Every row comes from one small tree of marks. Brackets hold a mark, then the marks that hang from it, in alphabetical order. Every link used is in the known rows. Which tree was each row made from?
Known rows:
{voterel {dafo kidak likez semivad}}: [ 1.36 -1.61 -1.69 -1.43 -0.07  0.49 -3.98 -3.71 -1.16  4.42 -1.50  2.82
  1.54 -2.06  0.85  4.17 -0.97 -0.95 -0.54 -2.25  1.64 -0.16  4.41 -0.77
 -4.21 -3.53  1.39  0.72  2.73 -0.98  4.30  0.76 -6.21  0.60]
{likez {revud bemud kidak mopuvav roli semivad}}: [-1.41 -3.14  2.72  0.13 -1.61  1.71  0.73  2.82  2.32  5.56  8.84  2.26
 -1.23  2.57  6.17 -0.52  5.39  7.12 -1.98  0.10  5.97 -2.56  4.49  3.01
 -7.86 -0.45  1.87 -0.52  6.17 -0.94  8.68 -1.40 -3.25  6.74]
{reke kidak}: [ 3.62  0.11 -1.57  1.43 -2.88 -5.14 -0.30 -3.66  0.03  4.40  4.46  3.63
 -1.48 -0.28  0.34  1.88  2.35 -0.32 -1.71 -2.25  5.48  0.41 -0.02 -0.21
 -4.44 -3.53  1.19 -0.51  4.64 -4.20  5.99  0.48 -8.14  3.14]
{lativi {revud bemud mopuvav roli}}: [ 0.61 -0.89  0.95  0.22 -0.02  0.00  2.03 -0.59  3.93  3.61  4.43  2.85
 -3.10  0.89  4.21  1.51  3.80  3.31 -5.57  1.44  5.05 -2.24  2.31  2.94
 -7.03 -1.35  1.58 -0.86  7.04 -2.12  6.22 -1.94 -6.71  6.41]
{lativi {revud roli semivad}}: [-0.67 -0.22  1.32  2.01 -0.45 -0.27  0.32 -2.52  3.20  4.33  3.68  4.54
 -3.17 -0.26  0.52  3.17  3.28  1.77 -3.28  0.13  3.89 -2.62  2.47  1.31
 -6.22 -0.86  1.45 -2.00  4.78 -2.69  6.25 -0.83 -4.27  6.29]
{fasevi {likez {revud bemud kidak mopuvav semivad}}}: [ 0.80 -3.28  0.83  0.71 -2.86  0.95 -1.08  1.78  1.95  5.07  8.99  3.09
  1.50 -0.05  3.26 -1.32  5.62  5.36 -2.47 -2.66  5.26 -1.79  3.42  4.83
 -5.37 -2.84  0.61  0.40  5.45  0.45  7.06 -1.20 -6.62  5.90]
{lativi {revud mopuvav roli semivad}}: [ 0.00 -1.49  1.48  2.13 -0.19 -0.39  0.88 -1.16  3.76  4.39  3.53  4.49
 -4.07  0.29  2.65  1.83  3.15  3.32 -3.65  1.17  4.39 -1.23  2.67  1.64
 -6.02 -0.02  0.46 -0.43  5.04 -3.43  6.36 -2.61 -4.20  5.49]
{dafo {likez {revud bemud mopuvav}} roli}: [ 0.79  0.49 -0.28 -0.58  0.13 -0.45 -0.21 -0.19 -0.39  3.17  4.44  2.48
  1.71 -0.27  4.20 -0.21  1.00  4.42 -1.67 -0.69  4.63 -1.50  3.59  2.09
 -3.10 -1.62  0.89 -0.10  5.57  0.10  5.72 -2.20 -7.19  4.40]
{voterel {dafo kidak roli semivad}}: [-0.35 -1.72 -2.08  0.64 -0.51 -0.51 -1.45 -4.65 -0.35  3.05 -1.99  2.90
  1.55 -0.66 -0.15  3.21 -0.19 -1.44  0.75 -1.15  2.98  0.85  2.88 -0.38
 -3.23 -1.60  0.78  0.68  2.76  0.38  4.75  0.47 -3.98  0.96]
{lativi revud}: [ 1.68  0.81 -1.47  0.88 -1.32 -0.89  0.51 -4.19  3.19  4.87  3.12  4.12
 -1.15 -1.42  0.15  3.59  2.35 -0.10 -4.02 -0.66  4.10 -1.18  0.39  1.89
 -5.60 -3.48 -0.01 -3.41  4.79 -2.69  4.11  0.00 -7.25  5.02]
{fasevi {likez {revud kidak mopuvav semivad}}}: [ 1.21 -2.54  0.33  1.96 -3.50 -0.28 -1.50  0.67  2.35  5.57  8.32  3.89
  1.57 -0.86  2.01 -1.09  4.26  3.69 -1.65 -2.09  4.71 -0.49  2.73  4.00
 -4.51 -2.55 -0.51 -0.01  3.81 -0.58  6.64 -1.47 -6.28  4.98]
{voterel {revud kidak}}: [ 1.71  0.03 -1.00  2.19 -3.71 -1.73 -0.47 -3.65 -1.17  4.39  3.31  4.61
  1.80 -0.69  2.46  3.16  3.36  0.31 -1.55 -0.90  3.39 -0.67 -0.45  0.81
 -6.30 -4.90  0.79 -2.71  3.39 -2.25  6.43  1.37 -6.26  3.93]
{fasevi {likez {revud roli}}}: [ 0.74  0.55 -0.12  1.92 -2.95 -1.83 -1.24 -0.61  0.96  5.18  7.14  3.15
  2.86 -2.71 -1.11 -0.38  2.55  1.32 -2.27 -0.92  4.55 -1.68  2.43  3.83
 -3.55 -2.65  0.56 -1.52  3.16 -1.05  6.56 -0.82 -7.24  6.72]
{voterel dafo {revud bemud mopuvav roli semivad}}: [-1.85 -3.19  0.53  1.51  0.43  0.72 -0.95 -0.25 -2.70  3.61 -0.79  2.49
 -1.59  1.12  4.31  0.29  4.15  4.74 -2.18  1.61  4.66 -1.54  4.31 -0.05
 -7.88 -0.44  2.97  2.84  4.55 -3.94  8.82 -1.02 -2.43  4.61]
{dafo roli}: [ 0.96  0.89 -1.47  2.02 -1.41 -4.08  1.58 -4.28  0.79  3.15  3.74  3.39
  0.99 -0.76 -0.75  1.57  1.11  0.26 -1.18 -1.16  4.07  0.55  0.64  1.32
 -2.04 -1.56  1.14 -0.17  3.67 -0.75  4.84 -0.61 -7.16  3.90]
{fasevi {likez revud}}: [ 1.41  0.28 -1.65  1.15 -3.10 -1.80 -1.61 -1.31  1.29  5.54  6.95  3.42
  3.36 -3.13 -0.97 -0.09  2.53  0.76 -1.96 -2.02  4.72 -0.85  1.85  4.27
 -3.58 -4.13 -0.22 -1.99  3.52 -0.91  5.43 -0.49 -8.37  5.92]
{dafo kidak {likez revud} roli}: [ 1.43  2.21 -0.70 -1.11 -0.28 -0.86 -1.61 -1.78 -0.76  2.83  4.12  3.81
  3.16 -1.34  2.67  2.55 -0.70  0.38  2.11 -2.33  3.35 -0.76  3.16  1.03
 -2.38 -2.80  0.14 -0.44  3.47  0.86  5.00 -0.45 -7.23  2.41]
{fasevi {likez {revud kidak roli}}}: [ 0.85 -0.13  1.15  1.95 -3.96 -1.16 -1.07 -0.09  1.61  4.99  8.37  2.91
  2.98 -1.27 -0.07 -0.31  3.11  0.73 -2.12 -0.83  4.10 -1.75  2.00  4.14
 -4.02 -3.04  0.59 -1.87  2.96 -0.31  6.74 -0.12 -6.68  6.79]
{revud roli}: [ 1.08  0.55  0.53  1.32 -1.35 -3.69  1.17 -2.62  1.40  4.55  5.54  2.63
 -0.48 -0.94 -0.57  2.28  1.43  0.88 -2.55  0.69  3.77 -0.46  2.24  1.46
 -4.23 -1.93  2.42 -0.48  3.39 -2.39  5.90 -0.36 -6.96  5.41]
{dafo kidak {likez {revud bemud}} mopuvav semivad}: [ 1.76  0.26 -0.81 -4.16  1.74  0.68 -3.49 -1.33 -0.62  2.40  0.47  4.42
  3.01 -2.06  6.61  3.91 -0.36  4.54 -1.31 -4.47  3.17 -1.42  5.13  0.86
 -5.94 -4.17 -0.66 -2.97  7.22  2.37  5.47 -1.75 -7.25  0.91]

Which tree is each row?
[ 0.98 -0.41  0.95 -0.19 -1.65  0.44 -2.47 -0.81  0.25  6.23  6.43  3.63
  1.19 -0.65  2.62  1.98  1.73  3.28 -0.98 -2.66  3.23 -2.11  3.64  0.86
 -5.17 -3.33  0.82 -2.22  3.92 -1.77  6.08 -0.08 -6.09  4.24]  {dafo {likez {revud kidak semivad}}}
[-1.31 -1.57 -1.60 -0.03  2.04  0.58 -0.76 -2.54 -3.46  0.65 -4.02  4.21
  1.13  1.16  4.95  2.20  2.38  2.74  0.56 -2.43  4.33 -1.04  2.49 -1.08
 -7.04 -0.83  1.54  1.36  5.50  0.03  7.57 -0.69 -3.44  1.93]  {voterel {dafo kidak mopuvav roli} {revud bemud semivad}}
[-0.37 -2.97 -1.86  2.14 -0.67 -0.11 -1.85 -2.92 -2.42  5.22 -2.21  3.92
 -0.74 -0.64  2.67  0.72  2.68  2.31 -0.67  0.64  4.29  0.57  2.85 -0.99
 -6.65 -1.69  0.50  1.76  2.98 -4.94  7.00 -0.95 -3.32  2.34]  {voterel dafo {revud mopuvav semivad}}
[ 0.85  0.09  1.35 -1.02  0.17 -0.47 -3.10 -1.55 -0.27  3.93  0.99  4.46
  2.45 -1.18  4.90  2.21 -1.22  3.95 -3.11 -1.50  2.32 -1.93  3.76  0.21
 -5.40 -2.16 -0.38 -4.96  4.96  0.33  6.56 -2.39 -4.98  2.74]  {dafo {likez {revud kidak roli}} mopuvav semivad}
[ 0.06 -0.71 -0.47  1.63 -0.09  0.29 -3.44 -4.59 -4.49  1.79 -6.36  4.59
  3.47  0.07  3.94  2.06 -1.08  0.64 -1.46 -0.73  1.18 -1.20  1.04 -2.10
 -5.19 -2.06 -0.01 -2.22  2.74 -0.52  6.83 -0.93 -2.75  0.76]  {voterel {dafo likez mopuvav roli semivad} {revud kidak}}
[-0.80 -1.00 -2.93  1.89 -1.53 -0.18 -3.28 -4.92 -3.23  4.69 -4.61  3.93
  1.75 -2.73  0.30  3.02  1.51 -0.17 -1.75  0.09  3.08 -0.40  1.63 -1.10
 -6.17 -3.55  0.38 -1.75  2.66 -3.06  6.11  1.01 -3.16  2.69]  {voterel {dafo semivad} revud}
[-0.22 -1.52 -2.71 -1.23  1.03  0.90 -2.38 -3.54 -3.34  2.10 -5.43  3.92
  1.90 -1.12  4.93  3.65  1.80  1.85 -1.63 -1.91  3.63 -0.77  2.62 -0.68
 -7.90 -3.75  0.80 -1.01  5.83 -0.09  6.63  0.24 -4.30  1.06]  {voterel {dafo kidak mopuvav semivad} {revud bemud}}
[-0.21 -1.48 -1.47  2.08 -0.12 -0.40 -3.30 -3.73 -4.47  2.68 -5.69  4.27
  1.68 -1.70  3.03  1.37 -0.66  1.35 -1.05  1.41  2.06 -0.02  2.67 -1.47
 -4.12 -1.58  0.17  0.79  2.59 -2.11  6.40 -1.91 -3.01  1.13]  {voterel {dafo likez roli semivad} {revud mopuvav}}
[ 0.62  0.73 -0.77 -2.86  2.15  0.23 -2.38 -1.63 -1.25  0.47 -0.66  4.75
  3.55 -1.27  6.32  3.04 -1.11  4.37 -0.12 -3.91  3.07 -1.53  4.23  0.63
 -3.89 -2.14 -0.48 -2.35  7.02  4.05  5.74 -2.64 -5.90  1.03]  {dafo kidak {likez {revud bemud}} mopuvav roli semivad}
[ 0.45 -0.78 -0.69  1.56 -2.88 -1.10 -2.19 -0.69  0.91  5.65  7.05  3.97
  2.18 -2.69 -0.81 -0.08  3.67  2.55 -1.36 -3.04  4.57 -1.15  3.05  3.67
 -3.70 -3.08  0.03 -1.01  3.60 -1.02  6.17 -0.58 -6.80  5.97]  {fasevi {likez {revud semivad}}}
[ 0.80  0.95 -0.13 -0.02  1.96 -1.61 -0.82 -2.17 -1.41  2.61  1.02  4.88
  2.21 -0.50  3.58  0.22 -1.14  4.22 -0.75 -2.62  3.80 -1.02  3.25 -0.08
 -3.20 -0.22 -0.73 -1.75  4.91 -0.03  6.07 -3.41 -5.95  2.66]  {dafo {likez {revud semivad}} mopuvav roli}
[ 0.27 -0.39  1.46 -1.01  1.57  0.19 -0.38 -0.53 -0.71  2.11  3.27  3.77
  1.88  1.79  5.93  0.22  0.73  5.70 -1.63 -3.17  3.90 -2.50  3.07  0.99
 -4.99 -0.72  0.58 -2.29  6.42  1.64  6.71 -2.65 -5.89  3.54]  {dafo {likez {revud bemud kidak semivad}} mopuvav roli}
[ 0.84  0.28  1.09  0.09  0.93 -0.83 -0.71 -1.74 -0.65  2.70  2.69  4.56
  2.15  1.04  4.68  0.41 -0.50  4.00 -0.47 -2.71  3.38 -1.49  2.36  0.22
 -3.99 -0.44 -0.43 -2.53  4.87  0.55  6.45 -2.91 -5.33  2.66]  {dafo {likez {revud kidak semivad}} mopuvav roli}
[ 0.17 -2.13 -2.41  0.38 -0.44  0.57 -0.47 -2.26 -2.32  4.15 -1.07  2.24
  0.36 -0.12  4.18  0.60  3.51  2.76 -2.96  0.90  4.91 -0.30  2.22  0.74
 -7.45 -3.35  1.56  1.32  4.89 -3.80  6.73 -0.35 -5.54  3.41]  {voterel dafo {revud bemud mopuvav}}
[ 0.28 -0.79  0.59  0.03 -0.91  1.20 -2.18 -1.74 -0.76  6.32  2.07  1.22
  1.55  0.21  1.45  1.16 -0.02 -0.12 -1.68  0.45  2.99 -1.99  3.53  0.06
 -5.46 -2.36  1.63 -1.23  2.09 -3.28  5.98  0.60 -4.85  4.18]  {voterel {dafo {likez {revud kidak roli}}}}
[-0.84 -3.78  2.97  0.66 -0.49  1.96 -2.47  1.01 -3.44  3.21  0.61  2.66
 -1.09  2.41  6.55  0.87  3.24  4.68 -2.43  1.05  2.76 -2.68  4.51 -0.48
 -7.98 -0.84  3.83  2.64  3.96 -3.18  9.18 -0.75 -2.54  3.98]  {voterel {dafo likez} {revud bemud kidak mopuvav roli semivad}}
[-0.76 -1.60 -0.56 -0.81  1.26  1.80 -2.34 -2.66 -1.93  3.15 -2.87  2.38
  2.73  0.85  3.96  0.79 -0.69  2.56 -2.40 -1.27  2.98 -2.03  3.31 -0.27
 -5.16 -0.94  0.39 -2.11  4.78  0.99  6.07 -1.35 -3.64  2.08]  {voterel {dafo {likez {revud bemud kidak}} mopuvav roli semivad}}
[ 2.93  0.93  0.03 -1.44 -0.12 -0.92 -1.15 -2.13  0.35  4.91  3.41  3.53
  2.59 -0.46  4.99  1.67 -0.63  2.62 -2.44 -2.41  3.42 -1.10  2.07  0.72
 -5.71 -3.57 -0.58 -4.17  4.83 -1.48  5.31 -1.76 -8.25  2.60]  {dafo {likez {revud kidak}} mopuvav}
[-1.44 -1.98  0.75  0.60 -0.06  0.99 -1.32 -2.21 -3.09  2.37 -3.58  2.85
  1.27  1.36  5.27  2.58  2.57  2.83 -3.80  0.86  3.00 -2.39  2.08 -0.59
 -8.62 -2.19  2.21 -2.34  5.03 -0.82  8.50 -0.17 -2.15  3.45]  {voterel {dafo mopuvav semivad} {revud bemud kidak roli}}
[ 1.23 -2.22  0.20  2.79 -2.96 -1.29 -0.78 -1.78 -0.40  4.29  3.69  5.44
 -0.72  0.31  4.74  1.62  4.25  3.78 -0.92 -0.72  3.87  0.26  1.26  0.77
 -6.65 -2.75  0.63  0.03  4.20 -2.96  7.37 -0.62 -4.68  3.26]  {voterel {revud kidak mopuvav semivad}}
[ 0.33 -1.35 -1.64  2.22 -2.79  0.17 -1.43 -4.12 -2.39  5.06 -0.87  2.75
  1.75  0.32  1.75  2.24  2.50 -1.39 -1.18  0.19  3.14 -0.71  0.25 -0.43
 -7.17 -4.09  1.19 -1.60  2.10 -3.82  6.52  2.08 -4.11  3.10]  {voterel dafo {revud kidak}}
[ 0.57 -0.51  1.57  0.00 -0.04 -0.59 -1.93  0.35  0.17  5.70  5.41  3.58
 -0.24 -1.03  3.24  0.57  0.98  4.62 -1.48 -0.18  3.77 -1.39  5.32  1.01
 -4.59 -1.31  0.84  0.10  4.01 -2.94  6.65 -2.39 -5.73  4.50]  {dafo {likez {revud mopuvav roli semivad}}}
[ 1.53  0.73  0.65 -0.48 -0.64 -1.12 -1.24 -0.27  0.28  5.40  5.36  2.96
  0.77 -1.51  3.15  0.43  0.11  3.17 -2.12  0.34  3.88 -1.23  4.25  1.36
 -4.42 -2.37  0.40 -0.88  4.04 -3.12  5.90 -2.27 -7.23  4.51]  {dafo {likez {revud mopuvav roli}}}
[-0.55 -2.88  0.19  1.07 -0.68  1.79 -2.77 -1.63 -4.13  2.00 -3.17  3.01
  1.64  1.21  5.99  1.34  1.70  3.12 -2.31  0.44  2.29 -1.57  2.73 -0.34
 -5.87 -2.13  1.75  0.87  4.34  0.02  7.31 -0.83 -2.69  2.25]  {voterel {dafo likez roli semivad} {revud bemud kidak mopuvav}}
[-2.29 -1.21 -0.40  1.18 -0.45  0.61 -2.11 -2.68 -3.77  3.24 -2.97  2.60
  0.87 -0.87  1.98  2.77  3.03  2.12 -3.25  1.11  3.38 -2.57  3.06 -0.16
 -7.09 -2.30  2.87 -0.58  4.50 -1.79  7.94  1.11 -2.28  5.02]  {voterel {dafo semivad} {revud bemud roli}}
[ 0.97  0.31  0.26 -0.58  0.13 -0.12 -1.87 -0.34 -0.33  2.92  4.30  4.40
  1.47 -0.47  4.68  1.23 -0.08  2.86  2.88 -2.16  3.74 -0.07  4.61  0.63
 -2.86 -1.07 -0.07  1.84  4.19  0.71  5.82 -2.14 -5.83  1.80]  {dafo kidak {likez {revud mopuvav semivad}} roli}
[-0.75 -0.35 -1.59 -0.03  2.05  0.34 -2.81 -3.65 -5.40  0.88 -6.90  3.85
  2.72 -0.62  4.06  2.09 -0.03  2.85 -2.91 -0.97  2.47 -2.05  2.51 -1.19
 -5.58 -1.80  1.31 -0.73  5.32  0.08  6.84 -1.36 -4.01  1.81]  {voterel {dafo likez mopuvav roli semivad} {revud bemud}}
[-0.78 -2.70  0.46 -0.13  0.13  2.17 -1.33 -0.53 -1.08  4.53  1.67  1.41
  0.62  1.86  3.65 -0.44  1.33  3.09 -0.98 -0.58  3.68 -1.86  4.08  0.30
 -5.03 -0.34  1.60  1.45  3.84 -1.06  6.48 -0.98 -3.81  3.50]  {voterel {dafo {likez {revud bemud kidak mopuvav semivad}} roli}}
[ 1.18  1.84  0.89 -0.59 -0.77 -1.11 -1.73 -1.19 -0.31  5.65  5.50  2.85
  1.39 -2.09  1.47  1.91  0.28  2.16 -1.83 -0.59  3.42 -2.26  3.83  1.13
 -4.27 -3.09  1.26 -2.22  3.54 -2.57  5.85 -0.61 -6.87  5.31]  {dafo {likez {revud roli}}}
[-0.06  0.74 -0.45 -2.38  0.15  0.66 -3.07 -1.10 -1.37  1.71  2.05  4.27
  3.34 -1.69  4.00  3.37  0.38  3.22  0.80 -3.27  2.89 -1.93  4.84  1.22
 -3.16 -2.92  0.80 -1.26  6.05  3.88  5.63 -0.64 -5.33  2.49]  {dafo kidak {likez {revud bemud}} roli semivad}
[-2.41 -1.89 -1.15  1.94  0.07  0.57 -1.09 -2.81 -4.12  2.60 -2.12  3.14
  0.50  0.64  1.87  1.34  3.95  2.71 -0.78 -0.87  4.23 -1.61  2.37 -0.58
 -6.01 -0.84  2.66  1.49  4.54 -1.61  7.82  0.65 -2.56  4.53]  {voterel {dafo roli} {revud bemud semivad}}
